(in the rows, 128 means zero)
Known rows, with every way that one mark hangs from another
{T {R H}}: [108 126 108  94 121 104 114 151 106  99 124  49  83  68 133  89 144  77
 125  94 145 151  87 146 131 157 104]
{N {D {H E}}}: [120 128 139  69 171 104 146 179 132 110 141 124 147 128  99  82 114 120
 119 110 100 145 131 114 142 161 104]
{H {E N R {Y D}}}: [144 127 135  80 118 118 117 190 116 119 144 113 142 131 137  83 142 102
 158  61 130 185  79 105  99 143 148]
{E H {N D} R Y}: [173 111 148  80  91 122 151 155 121 104 166 131 144 134  91 116 136 136
 197  29 144 163  99 127 130 145 141]
{H {E {N D} R Y}}: [147 133 145  68 135 126 152 183 135 124 162 129 155 148 105 103 133 111
 182  60 119 184  99 108 139 134 133]
{D {H {E N}} R Y}: [131 118 160  96 142 111 134 169 144  86 136 114 128 126 109  90 125 114
 118  85 111 156 162 126 132 109 102]
{E H R {Y D}}: [169 111 113  91  85  99 106 170  99  78 159 110 108 125 110  85 134 116
 171  48 138 173  66 123  69 161 144]
{D {H E} R}: [107 124 121  81 163 112 127 194 139  69 135  94 102 132 115  92 133  95
 108 106  89 162 136 122 140 149  92]
{Y {E H}}: [130 106 122 117  79  89 135 167 112 122 146 120  99 113  81  79 115 105
 141  77 154 122  93 135  96 151 106]
{N D}: [135 115 132  86 145  77 153 160 101 113 150 113 128 132  81  75 122  90
 160  97 145 158  95 122 142 157 126]
{R {H {D Y} {E N}}}: [122 107 195 122 132 140 122 160 148 128 119  99 163  69 110  93 121 148
 160 105 157 138  97 115 111 117 116]
{D {H {E N R}} Y}: [124 128 175  84 128 108 116 173 155  98 146 130 152 114 116  83 118 122
 122  79 121 147 122 116  93 111 124]
{R {H D {E N Y}}}: [127 115 147 108 132 160 140 188 142 123 126  81 161  80 127 113 143 154
 167  89 133 156  94 119 150 161 105]
{R {H D {E N}}}: [105 102 177 102 137 154 124 174 151 129 112  83 163  64 123  98 136 138
 159 111 149 141  90 119 133 144 115]
{T {R {H D}}}: [107 114 131 103 135 118 109 151 106  76 111  52  98  67 113 105 136 108
 154 105 152 139  98 146 138 160 101]
{N {H {E R}}}: [107 124 147  74 138  87 106 181 132 113 137 105  95 141 125  63 134  67
 155  95 147 171  52 106 117 146 114]
{N H}: [126 107 128 102 134  57 126 158  98 113 127  90  90 134 116  52 137  65
 154  91 170 153  74 126 145 169 103]
{E R Y}: [140 123  99  83 111  86 122 187 110  69 171 100 100 139 104  90 140  90
 161  62 130 184  71 127 118 161 127]
{E H}: [141  99 131  98  86  88 128 159 127  99 148 107 124  86  99  78 118 110
 150  85 148 145  99 137 117 165 111]
{R {H D}}: [104  98 147 114 137 119 114 168 118  93 129  72 121  73 103  90 140 127
 164 109 159 145  66 132 126 164 114]
{E Y}: [147 115  87 101 111  76 144 181 101  92 159  92 114 124 105  83 135  95
 148  76 129 172  98 130 144 182 106]
{R {H {E N}}}: [100 108 159  99 125 137 129 177 152 147 120  83 146  65 146  84 149 104
 135 106 141 152  77 127 121 142 117]
{T {R {H E}}}: [101 133 121  82 134 123 117 167 127 113 115  57  99  67 141  90 141  83
 113 116 122 156  92 132 119 146  96]
{T {R {H D E}}}: [106 130 142  89 147 137 112 167 129  98 107  56 113  62 118 103 127 115
 142 123 130 143 103 133 139 150  92]
{N {H E}}: [118 116 134  92 141  79 126 174 123 130 122 104 105 129 122  53 132  71
 137 107 143 156  75 108 144 165  94]
{H {E N R}}: [113 112 160  73 115 117 116 182 154 114 143 116 146 113 122  85 131  89
 154  79 139 172  87 118 117 129 132]
{E R}: [113 117 125  80 115  77 108 180 119  81 162  99 104 123 103  79 128  75
 156  82 148 169  64 125 108 147 135]
{R {H {D Y} E}}: [116 110 172 113 141 124 116 168 143 111 132  96 135  79  92  82 115 146
 149 132 145 145  87 112  99 127 107]

Rows
[134 104 166 138 112 111 135 164 109  94 142 117  95 154  60  97 113 113
 180  70 180 134 133 130 126  98 113]
{H {D R {Y {E N}}}}
[130 117 162  77 144 109 157 165 136 151 135 126 170 119  97  83 119 105
 154  95 139 158 113 109 153 138 124]
{H {E {N D}}}
[ 94 107 156  99 148 138 118 185 148 112 126  82 134  75 114  93 129 129
 152 132 143 147  74 117 121 157 105]
{R {H D E}}
[135 117 163 105 135  92 120 173 139 100 140 127 146 108  72  78  92 132
 155 124 147 145 122 109 109 135 103]
{H {D Y} E}
[132 144  94  91 135 124 116 171  95 117 116  58  95  88 157  88 149  92
 112  94 114 173  91 125 109 158 110]
{T {R {H {E {Y D}}}}}
[160 122 121  89 147 104 172 160  96 100 143 114 154 142 110  99 138 133
 151  47 112 147 149 128 175 175 113]
{E {N {D H}} Y}
[118 139 146  96 146  81 136 174  96  94 168 149 100 170  68  82 106 113
 136  65 143 120 106 112  75 107 136]
{N {D H {Y {E R}}}}
[131 116 128 103 146  75 124 164 111  47 152 102  85 138  93  81 126 100
 119  85 121 156 142 134 125 139 103]
{D H R Y}
[142 125 162  91 175  80 141 156 120 119 143 124  83 184  80  74 128  82
 160  97 144 171 105  96 141 108 103]
{N {D R Y} {H E}}
[180 109 102 107  89  92 129 165  89  98 143 105 123 115 110  78 131 122
 152  61 137 163  91 126  98 180 125]
{E H {Y D}}
[104 117 145 104 149 117 117 174 146 107 154  86  86 109 111  87 142 100
 127 116 128 179  92 117  97 111 109]
{D {R {H E}} Y}
[139 117 172 113 153  75 117 160 122 112 123 121 116 129  90  66 106 117
 166 115 162 143 100 102 127 137  91]
{N {H {D Y} E}}
[126 130 136  89 156  93 122 181 139  72 147 112 100 136  97  84 118 106
 104 105  98 162 152 116 117 119  96]
{D {H E} R Y}
[108 127 144  91 120 137 125 157 138 134 107  62 127  60 155  98 148  89
 125  97 133 153 106 138 137 137 104]
{T {R {H {E N}}}}
[148 122 121  92 123 107 115 180  90  79 140 102 130 136 143  88 146 115
 150  37 126 159 103 125 109 162 149]
{E N R {Y {D H}}}
[144 126 142 100 157  70 145 150 103  89 150 130 135 136  79  76 107 122
 131  85 130 130 138 118 122 146 117]
{N {D H Y}}
[176  95 179 102 106 105 151 131 129 103 156 134 124 131  69 103 124 125
 179  53 163 154 136 132 127 104 127]
{E H {N {D R Y}}}
[150 127  90 101 136  82 125 183  78  77 135  99 114 133 124  70 136 115
 118  70 109 155 111 125 121 189 119]
{E {Y {D H}}}
[120 137 145  79 137  89 110 179 144  74 159 128 126 126 100  76 107 115
 114  96 109 149 113 110  78 124 117]
{D {H {E R}} Y}
[150 113 155 101 164  59 140 137  92 100 148 113  67 183  74  71 137  75
 174  77 166 172 103 113 144 117 114]
{N {D R Y} H}
[126 110 192  97 128 116 126 142 127 125 154 111 133 109 100  89 141 114
 179  61 174 156  60 119  90  98 158]
{E {N {D Y}} {R H}}
[148 121 164 104  94  92 135 155 108 118 174 161 100 152  49  87  98 121
 167  58 167 130  83 114  56  95 137]
{N {D {Y {E H R}}}}
[142  94 161  91  74 110 117 153 142  98 154 112 136  91 107  91 127 109
 172  50 167 155  84 137 102 141 137]
{E H N R}
[142 114 136 128  68  78 134 158 109 123 153 137  95 114  70  71  97 116
 137  74 163 119 105 132  69 123 108]
{D {Y {E H}}}
[112  98 161  92 153 135 148 154 126 122 134  77 107 111 112 106 167  96
 169  74 158 170  88 132 154 129 137]
{E {N {D {R H}}}}
[125 106 151 110  84 118 109 177 119  85 149 126 102 120  68 100 104 127
 186  73 169 119  82 124  80 133 129]
{Y {E {H D} R}}
[110 118 157  77 140 116 104 190 142  78 149 113 133 113  89  91 112 116
 170 111 135 165  83 109 114 139 123]
{H D {E R}}
[173 102 116 110  93 111 138 165 114  73 148 108 133 102  79 108 114 159
 185  69 140 145 115 134 136 183  95]
{E {H D} Y}
[115 127 163  63 167  91 127 173 130 128 144 124 111 158 104  74 131  77
 171  91 142 170  60  95 127 132 125]
{N D {H {E R}}}
[147 120 104  91 119  81 107 187  84  80 156 100 101 146 114  76 142  87
 161  58 137 185  58 116  88 165 150]
{E R {Y D}}
[152 115 150 115 108  97 151 153 105 109 162 143  72 169  42  97 111 108
 162  63 159 140 123 123  96  94 117]
{N {D R {Y {E H}}}}
[136 141  89  83 145 105 146 198 125  86 146 104 133 121 127  87 128 122
 110  90  77 155 136 120 136 181  87]
{D {H {E Y}}}
[130 124 170  93 133 100 103 180 143  81 156 128 135 122  69  91  97 124
 168 112 145 160  91 106  86 110 125]
{H {D Y} {E R}}
[115 105 173 115 116 104 115 172 105 116 127 110  94 156 101  83 130  93
 200  52 196 127  67 117 132 127 126]
{Y {E {N {H D}} R}}
[146 130 120  78 180 103 158 183 110 114 146 103  76 191 106  97 153  85
 166  76 116 191 106 105 176 148  94]
{N {D R} {H {E Y}}}
[116 121 142  99 151 122 163 174 103 106 135 117 102 170  90  98 140  98
 143  57 132 128 146 131 162 123 124]
{Y {E {N {D H R}}}}
[113 110 171 111 126 110  93 160 128  71 155  92 107  90  81  92 129 135
 176  93 171 151  54 119  78 122 137]
{E {R {H {D Y}}}}
[155 112 122 109 112  76 146 162  93 126 128  92 114 138 135  74 152  87
 170  44 155 154  92 131 174 176 103]
{E {N H} Y}
[150 112 144  94 148  72 143 152 105  85 163 120  93 161  62  88 122  89
 164  84 148 174 114 121 135 114 121]
{N {D R Y}}
